Each row was made from one walk, in order. Every step used is in the known rows, and no mark comes twice. Write each row's walk.
(in the rows, 128 means zero)
Known rows
L, D, K, Q: [111 147  94 152 152 174 185 130  87 160 130 124 142  79 119 123 121 145
 185 112 115 132]
E, D, B: [116 153 130 155 108 168 152 196 120 120 175 127 109 116 145 192 143 148
 155 170  73 180]
Q, L: [114 189 168 102 177 198 167 140 131 133  97 152 156 103 121 161 126 126
 172 146 128  78]
D, H: [125 188 137 134 141 164 156 156 124 122 159 160 115 102 125 184 133 113
 151 191 137 101]
L, D, H, N: [115 208 146 155 160 151 186 148 106 144 170 153 113 106 101 193 128 130
 162 183 137 160]
U, D, H: [116 204 112 152 137 171 148 149 119 150 174 165 104  91 119 178 130 118
 183 190 113 114]
E, D, K: [111 144 109 151 118 159 147 182 106 133 147 125 111  96 138 169 132 137
 140 152  98 139]
J, Q, L, D, B: [109 180 141 111 175 204 167 124 131 165 117 127 209  83 137 130 144 167
 192 131 107 139]
H, D, B, Q, L: [117 162 118 136 159 165 170 154 150 150 131 127 159  86 139 122 166 164
 133 137 111 179]
U, Q: [106 175 143 119 142 182 152 143 126 138 121 159 116  90  89 143 137 117
 194 125 117  92]
E, D, H, N: [130 193 153 148 137 125 164 181 111 111 180 144  86 111 130 230 142 126
 131 211 128 171]
B, Q: [132 160 125 143 142 184 152 149 122 148 148 111 116  85  99 131 167 113
 162 129 120 103]
U, Q, Y, D: [127 185 161 104 155 182 165 145 149 140  99 140 133 122  94 131 151 123
 181 116 118 101]
J, D, B, Q: [130 169  82 169 110 173 136 154 115 162 192 112 131  85 141 115 180 162
 144 177  73 180]
B, Q, Y, D, H: [165 175 140 126 158 165 166 152 140 141 142  96 129 111 122 130 181 121
 135 151 139 113]
B, Q, Y: [128 161 161 108 151 206 157 158 144 138 117 111 133 108 116 118 167 133
 157 134 125  96]
Y, D: [138 192 119 164 142 165 164 149 131 147 151 129 121 120  86 167 147  91
 156 134 108 114]
H, D, B: [ 93 172 111 158 125 166 162 171 156 138 154 161 138 111 126 155 141 147
 137 155  95 187]
B, Q, Y, D: [152 170 144 129 155 185 164 152 145 149 127  92 133 117 105 118 180 118
 148 122 120 110]
Y, D, H, N: [156 214 136 158 150 126 178 146 122 134 174 137  97 114  93 206 153  99
 132 193 145 156]
K, Q: [127 165 131 131 152 178 173 133 115 125 130 140 128  95 112 156 135 115
 185 133 123 101]
K, D: [133 185 124 163 141 191 173 150  98 148 165 145 124 104 115 166 134 123
 170 147  95 115]
Q, Y, D, K: [131 166 136 119 141 187 165 157 142 144 107 121 141 126 121 133 142 132
 141 141 121 112]

Which walk is each row?
[131 144 124  98 170 177 178 120 100 137  88 129 154  66 145 127 126 149
 171 133 142  95]
D, K, Q, L
[153 153  84 155 142 149 176 128 104 151 135 108 127  87 111 136 146 114
 155 121 123 128]
Y, D, K, Q
[140 150 144 114 151 193 165 149 122 143 135 106 143  79 140 130 167 159
 166 149 111 143]
D, B, Q, L
[105 175  72 161 116 170 132 145 108 162 155 143 137  86 136 121 140 150
 135 176  93 134]
J, D, K
[135 174 156 122 132 195 169 170 155 132 132 123 139 144 127 153 153 140
 153 156  98 149]
Q, Y, D, B
[124 177 146 117 199 183 200 115 104 144  98 133 171  91 124 141 122 141
 202 110 125 102]
K, Q, L, D
[120 164 100 120 164 184 168 117  97 164 108 137 141  60 137 128 123 151
 200 139 116 109]
U, D, K, Q, L
[152 161 145 116 148 181 187 146 137 125 124 115 144 125 134 143 155 143
 171 139 110 149]
K, Q, Y, D, B
[134 143 122 143 117 189 155 162 121 143 168 106 115  85 124 134 172 144
 163 152  99 158]
D, B, Q
[129 169 125 107 148 194 148 134 155 159 105 112 183 103 126 114 161 138
 150 132 125 111]
J, Q, Y, D, K
[128 173 141 130 190 189 179 130 110 166 117 104 161  82 112 116 153 139
 179 106 122 104]
B, Q, L, D
[106 173 153 106 172 188 181 134 113 155 105 145 159  84 119 129 130 167
 211 116 104 135]
U, Q, L, D, B
[113 183 167  86 178 187 165 128 127 138  83 159 147  83 107 138 133 133
 197 122 130  76]
U, Q, L
[149 192 120 161 145 165 175 151  92 140 185 151 118  96 137 181 136 128
 155 184 117 119]
K, D, H
[158 159 104 129 172 153 186 117 104 150 105 108 152  81 126 132 141 127
 158 120 134 114]
Y, D, K, Q, L
[119 152 112 166 133 187 174 157 106 166 173 102 132  91 114 125 157 154
 180 126  87 174]
L, D, B, Q
[122 137 133  96 145 192 172 140 119 128  94 129 142  93 144 121 131 153
 164 140 134 104]
D, K, Q, Y
[117 152 140 137 141 205 176 164 125 157 148 102 145 110 129 114 157 170
 177 130  91 168]
L, D, B, Q, Y
[112 157 109 118 142 197 162 136 114 156 114 137 129  84 135 121 127 154
 195 145 109 117]
U, D, K, Q, Y
[103 170 134 121 179 192 182 133 104 163  95 134 170  86 129 130 113 156
 175 125 122 105]
Q, L, D, K
[162 158 126 142 154 193 184 145  89 158 162 102 143  76 151 133 165 168
 168 146  92 157]
K, D, B, Q, L
[105 194 145 111 192 203 164 114 132 167 102 134 210  85 120 130 138 144
 192 117 121  98]
J, Q, L, D
[128 169 111 140 117 190 139 161 133 154 166 112 144 104 155 104 181 178
 141 180  77 174]
J, D, B, Q, Y
[128 163 142 117 182 185 201 124 102 142 114 127 170  89 141 141 128 165
 202 124 111 143]
K, Q, L, D, B
[131 143 153 111 125 208 159 170 141 135 141 106 130 106 140 122 172 162
 159 155 103 151]
D, B, Q, Y
[108 157 102 122 177 151 182 127 131 145  88 148 169  75 143 120 128 155
 138 123 139 137]
H, D, K, Q, L
[148 174 149 116 164 178 185 136 138 126 108 121 144 126 116 143 149 121
 171 125 125 108]
K, Q, Y, D
[151 148 122 126 146 180 162 150 132 157 120  82 133 100 118 100 176 133
 136 122 126 118]
B, Q, Y, D, K
[161 181 145 113 168 158 187 137 133 119 124 127 140 120 135 155 150 124
 158 154 142 111]
K, Q, Y, D, H
[120 163 126 131 124 211 150 162 134 161 157 116 119  95 132 124 165 162
 190 158  82 159]
U, D, B, Q, Y
[127 170  85 129 157 164 157 115  96 156 118 133 166  68 160 109 139 167
 151 161 111 125]
J, D, K, Q, L
[140 143 139 133 142 166 159 178 113 133 153  93 131  90 159 158 168 164
 152 150  90 171]
E, D, B, Q, L
